Known rows, with every step that occurs
S -> T -> Q: 2.93,-1.09,-2.22,3.80,0.58,-1.98,4.06,4.45,-1.61,1.33,0.70,2.41,-1.80,-1.24,0.00,0.24,2.62,-1.22,4.24,1.75,-0.89,-3.48,-2.21,-0.02,5.71,-4.51
T -> P -> M -> R -> G -> Q: -4.76,2.05,3.90,3.82,-2.44,-1.23,1.49,3.46,2.55,-3.74,0.22,-6.91,-2.60,-0.51,2.91,3.96,-2.96,1.43,0.72,0.62,-3.31,4.33,7.16,-0.32,2.72,0.98
Q -> G -> S -> T -> P: -0.27,-2.99,1.87,-0.65,0.96,0.74,5.55,1.97,3.82,-2.75,-0.89,-0.13,0.95,3.85,-1.26,5.37,-3.95,-4.25,0.89,-1.38,-4.18,-5.18,2.56,-2.76,-1.40,-6.39
T -> Q -> G: 4.30,1.34,-3.62,-1.81,0.31,-0.28,-3.34,1.65,-0.56,-2.15,1.45,-1.25,-3.06,-0.79,5.37,-2.57,-3.74,-1.97,2.52,4.08,-5.26,1.96,-1.50,2.40,2.62,-2.02
T -> Q: 2.37,0.18,-4.13,3.37,-1.03,-1.17,0.20,3.24,-1.94,1.55,0.51,0.64,0.16,-4.57,-0.65,-1.22,2.26,-2.30,3.25,2.51,-2.88,0.16,-1.94,3.39,3.71,-2.27
T -> P -> M: -5.96,-2.26,0.57,8.09,0.01,-4.36,0.89,-1.70,2.02,2.16,-0.21,-1.11,2.70,1.08,-2.89,3.89,-0.91,-2.24,-2.80,-1.25,0.44,4.48,2.02,2.46,-0.12,1.89
Q -> T: -3.07,3.89,-0.75,-2.07,0.04,0.90,0.36,-0.13,1.63,0.31,3.60,0.12,0.28,-0.23,2.03,-4.51,-0.90,2.13,-3.50,0.57,-0.79,-0.29,0.75,-1.91,-0.54,-1.01
R -> G -> S -> T -> Q: 6.33,-1.80,-0.99,1.15,2.65,-1.68,5.60,6.08,-0.63,-1.90,-1.15,2.32,-4.03,-3.20,1.33,0.14,1.27,-3.48,5.80,1.64,-2.02,-3.53,0.16,0.27,6.03,-7.35
P -> M -> Q -> G -> S -> T: 3.20,-2.17,2.66,1.20,3.62,-2.48,2.69,-0.60,2.97,-6.32,-0.68,2.15,-7.87,7.07,5.66,2.57,-3.18,-1.29,1.27,-1.27,1.86,-1.13,-0.52,-1.86,0.77,-5.04
T -> P -> M -> Q -> G: -4.36,0.37,0.52,3.10,1.26,-2.65,-2.95,-4.27,2.60,-2.91,0.64,-1.80,-5.81,5.76,3.89,-0.92,-5.15,-1.36,-1.97,1.13,-1.56,5.96,0.49,2.09,-1.93,1.65
R -> T: 0.32,0.05,-3.64,-4.66,3.24,-1.29,1.84,2.09,3.57,2.12,1.57,-2.12,-0.44,3.40,2.18,0.86,4.34,1.41,-2.58,-0.84,0.26,0.11,-0.34,-2.85,-0.11,-1.45
T -> P: -5.11,-1.48,0.33,2.45,-1.36,0.32,2.97,0.72,1.80,2.29,-0.62,-1.31,4.52,0.07,-5.33,3.04,-0.89,-3.19,-0.60,-0.89,-3.60,-1.47,2.64,0.08,-2.11,-0.95
R -> G -> Q -> T -> P: -7.68,3.19,2.33,-0.33,-2.16,1.49,4.71,3.54,5.27,-0.11,1.21,-4.08,3.09,-2.58,-1.82,-0.47,-4.84,-0.44,-2.81,0.79,-6.41,1.20,6.23,-3.05,-0.49,-2.36
R -> M: -0.88,-3.98,-1.72,2.00,0.43,-1.46,-2.15,-0.96,-1.29,-0.60,0.42,-3.22,-2.93,0.99,-1.80,-2.56,-2.64,-1.98,-0.56,-1.83,-2.33,4.24,-0.01,5.30,-1.66,-2.89
P -> M -> R -> G: -2.10,1.21,2.21,2.15,3.90,-2.92,-1.28,0.53,-2.44,-1.85,1.43,-3.10,-6.85,1.75,5.84,-1.17,2.32,1.73,1.12,1.16,1.56,3.36,5.32,2.36,3.92,3.23
R -> M -> P -> T -> Q -> G: 4.67,1.92,-7.35,0.49,2.05,0.99,-5.74,0.36,-2.93,-5.65,2.80,-3.66,-7.76,1.51,3.28,-0.86,-3.21,-1.23,1.61,2.26,-6.37,6.72,-1.25,5.85,0.04,-2.26
Q -> G -> S -> T -> P -> M: -1.78,-3.14,1.71,5.35,1.89,-4.06,2.63,-0.55,3.49,-2.11,-0.39,0.02,-0.52,4.73,1.00,5.44,-3.78,-2.86,-1.05,-1.49,-0.49,1.58,2.11,0.20,0.23,-2.21
G -> S: 4.84,-1.76,-0.06,-1.65,0.73,0.90,1.55,1.07,1.33,-4.55,-1.84,0.47,0.19,-1.14,0.40,2.72,-1.21,-3.26,1.48,-1.87,-1.16,-1.66,0.36,1.03,-1.80,-4.74
M -> Q -> G: -0.65,1.90,0.24,-2.10,1.32,0.15,-3.42,-3.06,1.46,-4.36,0.83,-1.08,-7.65,5.43,5.72,-3.19,-4.49,-0.15,0.01,1.98,-1.54,3.34,-0.89,0.77,-1.79,0.40
R -> T -> P -> M -> Q -> G: -4.03,0.48,-1.74,0.68,2.93,-3.56,-2.05,-3.12,4.28,-1.85,1.38,-2.79,-6.34,7.71,5.10,-0.36,-2.56,-0.49,-3.30,0.71,-1.51,5.97,0.45,0.71,-2.08,0.91
P -> T -> Q -> G: 4.59,2.30,-5.60,-1.49,2.14,1.18,-4.56,2.58,0.13,-4.61,1.79,-0.50,-4.53,2.47,3.80,1.86,-3.48,-0.61,2.83,3.59,-5.13,2.80,-1.19,4.58,3.07,-3.31
M -> R -> T -> Q: 1.35,1.14,-7.62,0.87,1.11,-1.83,0.42,4.40,-1.30,2.26,3.94,-3.35,-1.80,0.76,3.10,1.16,8.76,0.17,2.10,1.77,-2.60,-1.54,-0.99,1.94,3.86,-2.55
M -> R -> G -> S -> T -> P: -2.73,-2.73,2.85,1.10,2.21,0.49,7.09,3.63,1.70,-1.96,-0.67,-1.29,-0.89,3.44,-1.57,5.52,0.48,-2.98,2.45,-1.56,-2.53,-6.46,5.92,-2.25,0.05,-5.69
T -> P -> M -> R -> G -> S: 0.66,-1.45,1.61,1.10,2.96,-1.23,2.04,1.66,0.45,-4.79,-1.15,-2.65,-3.10,0.45,2.30,3.43,0.61,-3.43,1.69,-1.11,-1.74,0.10,6.24,2.96,0.02,-2.78

Rows
-4.47,-0.13,3.46,3.32,4.20,-2.94,2.59,1.49,-1.18,-0.94,1.06,-2.45,-5.58,3.63,3.45,1.41,2.27,0.64,1.22,0.40,0.89,0.43,6.84,0.12,3.98,1.39 : S -> T -> P -> M -> R -> G
-5.63,-2.14,-1.80,4.98,1.94,-5.39,1.97,-0.38,3.83,3.59,1.11,-2.28,2.36,3.41,-1.44,4.15,1.98,-1.08,-4.35,-1.56,0.40,4.45,1.72,0.65,-0.28,1.33 : R -> T -> P -> M
5.89,-1.85,2.16,-3.42,2.92,0.36,3.23,1.71,2.35,-6.14,-0.78,1.75,-4.35,4.76,4.88,2.82,-3.74,-1.30,2.59,-0.87,-0.65,-4.70,0.06,-3.61,0.50,-6.57 : Q -> G -> S -> T
-2.75,-3.50,3.39,5.87,3.30,-4.80,5.37,1.09,2.81,-0.90,-1.76,0.39,-1.07,1.96,-0.98,4.37,-1.57,-3.03,-0.59,-1.90,0.81,1.79,4.12,0.03,1.79,-2.10 : R -> G -> S -> T -> P -> M
0.44,0.66,-7.18,3.88,1.63,-4.17,-0.50,3.16,-1.21,2.36,4.23,-3.13,-2.06,1.51,3.66,1.82,8.51,0.60,1.17,1.51,-0.84,1.04,-0.96,3.25,4.58,-0.99 : P -> M -> R -> T -> Q
8.34,-0.38,-3.02,-2.86,0.82,0.64,-1.12,2.27,0.88,-6.22,-0.77,-0.52,-2.52,-1.47,4.69,0.47,-4.14,-4.78,3.58,1.63,-5.38,-0.27,-0.54,2.88,0.40,-6.44 : T -> Q -> G -> S
-8.82,4.02,1.75,0.22,-2.62,1.85,3.54,3.26,3.60,-0.99,2.78,-5.74,1.72,-0.42,0.02,0.98,-2.64,0.76,-2.13,0.42,-6.13,-0.21,7.45,-2.33,-0.51,-1.66 : M -> R -> G -> Q -> T -> P
6.72,-0.57,-0.32,-5.11,1.46,1.37,-1.30,0.36,2.49,-7.12,-1.20,-0.73,-2.34,1.13,5.26,1.22,-5.32,-3.21,1.28,0.05,-3.76,-0.23,0.49,0.28,-2.32,-4.90 : Q -> G -> S
-3.14,-1.15,0.45,5.25,0.77,-2.11,-0.37,-1.25,0.18,-3.92,2.83,-3.53,-3.16,8.01,4.50,7.04,0.73,-0.57,0.56,-1.15,-0.23,-1.74,3.81,1.62,0.23,-0.99 : Q -> G -> S -> T -> P -> M -> R
2.67,1.76,-6.15,-0.66,2.38,-3.10,-4.27,1.49,0.22,-1.44,4.49,-4.17,-4.86,3.92,8.97,-0.24,1.32,0.37,0.66,3.41,-3.28,3.34,-0.57,2.65,3.39,-0.71 : P -> M -> R -> T -> Q -> G
-5.15,-0.27,0.79,7.97,0.99,-4.71,-0.80,-4.48,0.69,-0.91,-0.10,0.65,-6.39,3.71,1.17,-0.89,1.25,0.31,-1.79,-0.89,4.37,6.14,-0.99,3.15,-0.44,2.72 : P -> M -> Q
8.49,-0.41,-4.68,-5.39,2.37,-0.12,-0.22,3.38,2.64,-5.12,0.21,-1.37,-2.65,0.08,5.81,0.92,-1.99,-3.71,2.41,1.15,-5.43,0.02,-0.75,1.37,0.15,-7.01 : R -> T -> Q -> G -> S
5.20,3.91,-6.35,-0.44,1.88,1.62,-4.56,0.71,-2.20,-5.03,2.69,-2.23,-6.51,1.03,4.15,0.22,-2.16,-0.19,1.96,3.46,-5.38,4.83,-1.34,3.21,1.18,-0.71 : M -> P -> T -> Q -> G
-7.92,1.71,-0.58,0.57,-1.01,1.13,3.19,0.58,3.30,2.50,2.26,-1.40,4.75,-0.20,-3.57,-0.22,-1.57,-1.38,-3.54,-0.16,-4.20,-1.36,3.53,-1.48,-2.47,-1.83 : Q -> T -> P
-7.06,-0.31,-0.50,8.19,-0.69,-2.55,-1.81,-2.02,-1.54,0.15,3.31,-4.27,-0.22,4.94,0.90,5.51,3.75,0.22,-1.02,-1.12,0.75,0.67,3.58,3.64,-0.17,2.95 : T -> P -> M -> R
3.74,3.30,-7.77,4.93,0.96,1.18,-1.32,2.40,-4.38,-2.04,2.02,-0.75,-4.17,-2.14,-2.26,2.75,4.49,-0.22,2.17,1.46,-2.70,3.66,-1.54,4.49,2.01,-0.86 : M -> P -> T -> Q
-5.33,-2.44,3.43,7.48,3.24,-4.57,4.54,-1.57,2.78,-2.40,-1.96,0.86,-7.00,4.13,-0.53,1.43,-0.23,-2.68,-0.24,-1.91,2.32,3.13,2.69,1.26,-0.10,-1.44 : R -> G -> S -> T -> P -> M -> Q
0.54,-0.32,-2.84,3.29,-0.29,-0.42,-1.78,-4.25,-5.77,-1.27,2.33,-5.92,-5.86,-1.32,-0.40,-5.04,1.06,-0.47,-2.36,-2.14,-3.06,7.24,-0.05,2.01,-5.41,2.79 : R -> M -> P
-1.31,-3.36,3.41,0.02,2.61,0.15,8.19,3.78,3.20,-1.51,-2.08,0.32,0.38,1.28,-3.16,4.30,-1.63,-3.97,1.70,-1.74,-2.85,-5.16,4.56,-2.83,0.12,-6.15 : R -> G -> S -> T -> P
4.25,-1.54,-1.07,5.29,2.93,-3.78,3.71,4.65,-2.13,-2.58,0.74,0.75,-5.61,-0.42,3.69,1.83,3.26,-2.04,5.35,1.13,-0.19,-2.12,1.17,2.51,6.97,-5.44 : P -> M -> R -> G -> S -> T -> Q
0.84,-1.52,0.34,1.10,1.29,-1.54,-0.50,-2.29,3.85,-6.74,-1.73,-1.03,-3.91,3.65,3.12,2.23,-5.19,-4.58,-0.18,-0.66,-2.74,3.04,1.11,2.77,-3.61,-3.63 : T -> P -> M -> Q -> G -> S
3.24,-0.43,1.73,0.10,3.67,-1.32,0.53,1.09,-0.56,-5.86,-0.80,-1.92,-5.33,0.37,4.87,1.81,0.89,-1.73,2.30,-0.67,0.08,1.09,4.99,2.77,1.30,-2.18 : P -> M -> R -> G -> S
-3.93,-0.06,1.67,3.58,2.09,-3.15,-0.77,-3.45,2.92,-3.19,0.95,-0.57,-7.41,7.99,4.51,-0.08,-4.81,-0.73,-1.23,0.56,-0.51,3.75,0.38,-0.09,-0.53,0.10 : S -> T -> P -> M -> Q -> G
-2.92,-5.10,1.33,1.88,1.22,-0.60,4.63,0.18,3.25,-3.76,-0.88,-1.42,-3.43,6.02,-2.15,2.90,-4.73,-5.02,0.64,-2.34,-4.35,-2.32,1.94,0.31,-3.32,-7.56 : R -> M -> Q -> G -> S -> T -> P
3.95,-1.82,2.36,-1.82,3.20,-0.14,3.50,0.49,2.76,-6.57,-0.82,2.00,-7.35,6.37,4.91,1.87,-3.25,-1.42,2.29,-1.18,0.44,-4.05,-0.43,-3.20,0.04,-6.53 : M -> Q -> G -> S -> T
-8.26,1.07,1.02,7.16,-2.24,-3.40,1.44,-0.33,4.81,0.49,1.71,-2.67,3.27,0.07,-0.95,2.49,-3.75,0.23,-4.63,-0.95,-1.50,5.45,3.23,0.17,-0.21,0.83 : G -> Q -> T -> P -> M
-2.27,-2.83,2.16,1.04,1.42,0.39,5.57,0.92,4.12,-3.24,-1.21,0.22,-1.94,5.34,-1.49,4.45,-3.31,-3.99,1.03,-1.77,-3.25,-4.29,2.23,-2.55,-2.46,-5.98 : M -> Q -> G -> S -> T -> P
5.42,-1.05,2.13,-4.12,3.57,0.32,2.84,2.84,1.23,-5.18,-2.93,0.33,-3.42,-2.86,2.30,-0.46,-2.09,-3.11,2.51,-0.48,-1.99,0.13,3.73,0.56,0.45,-4.35 : R -> G -> S
4.72,0.59,-2.10,-1.51,1.50,-0.74,-0.71,2.73,-0.19,-2.27,1.77,0.19,-4.47,1.72,5.82,-1.75,-3.51,-0.98,3.46,3.64,-3.90,-1.05,-1.68,-0.13,3.90,-3.66 : S -> T -> Q -> G
9.19,1.94,-5.39,-1.66,2.03,2.40,-2.24,1.36,-0.78,-8.52,0.15,-1.50,-5.50,-0.27,3.87,2.64,-2.49,-3.02,3.01,1.09,-5.48,2.32,-0.60,3.13,-1.18,-4.62 : M -> P -> T -> Q -> G -> S
-6.41,-0.85,0.67,8.36,0.10,-2.97,0.63,-1.10,-1.45,-0.13,3.42,-2.91,-1.52,6.97,1.14,6.45,4.15,1.13,-0.26,-1.49,1.86,-1.84,3.53,1.32,1.18,1.24 : S -> T -> P -> M -> R
-4.26,6.85,2.15,-2.58,-1.41,1.67,0.97,3.32,2.70,-3.85,3.83,-5.07,-3.08,-0.94,6.28,-2.86,-3.03,4.51,-1.85,1.53,-3.15,1.73,5.63,-3.31,1.85,-1.15 : M -> R -> G -> Q -> T
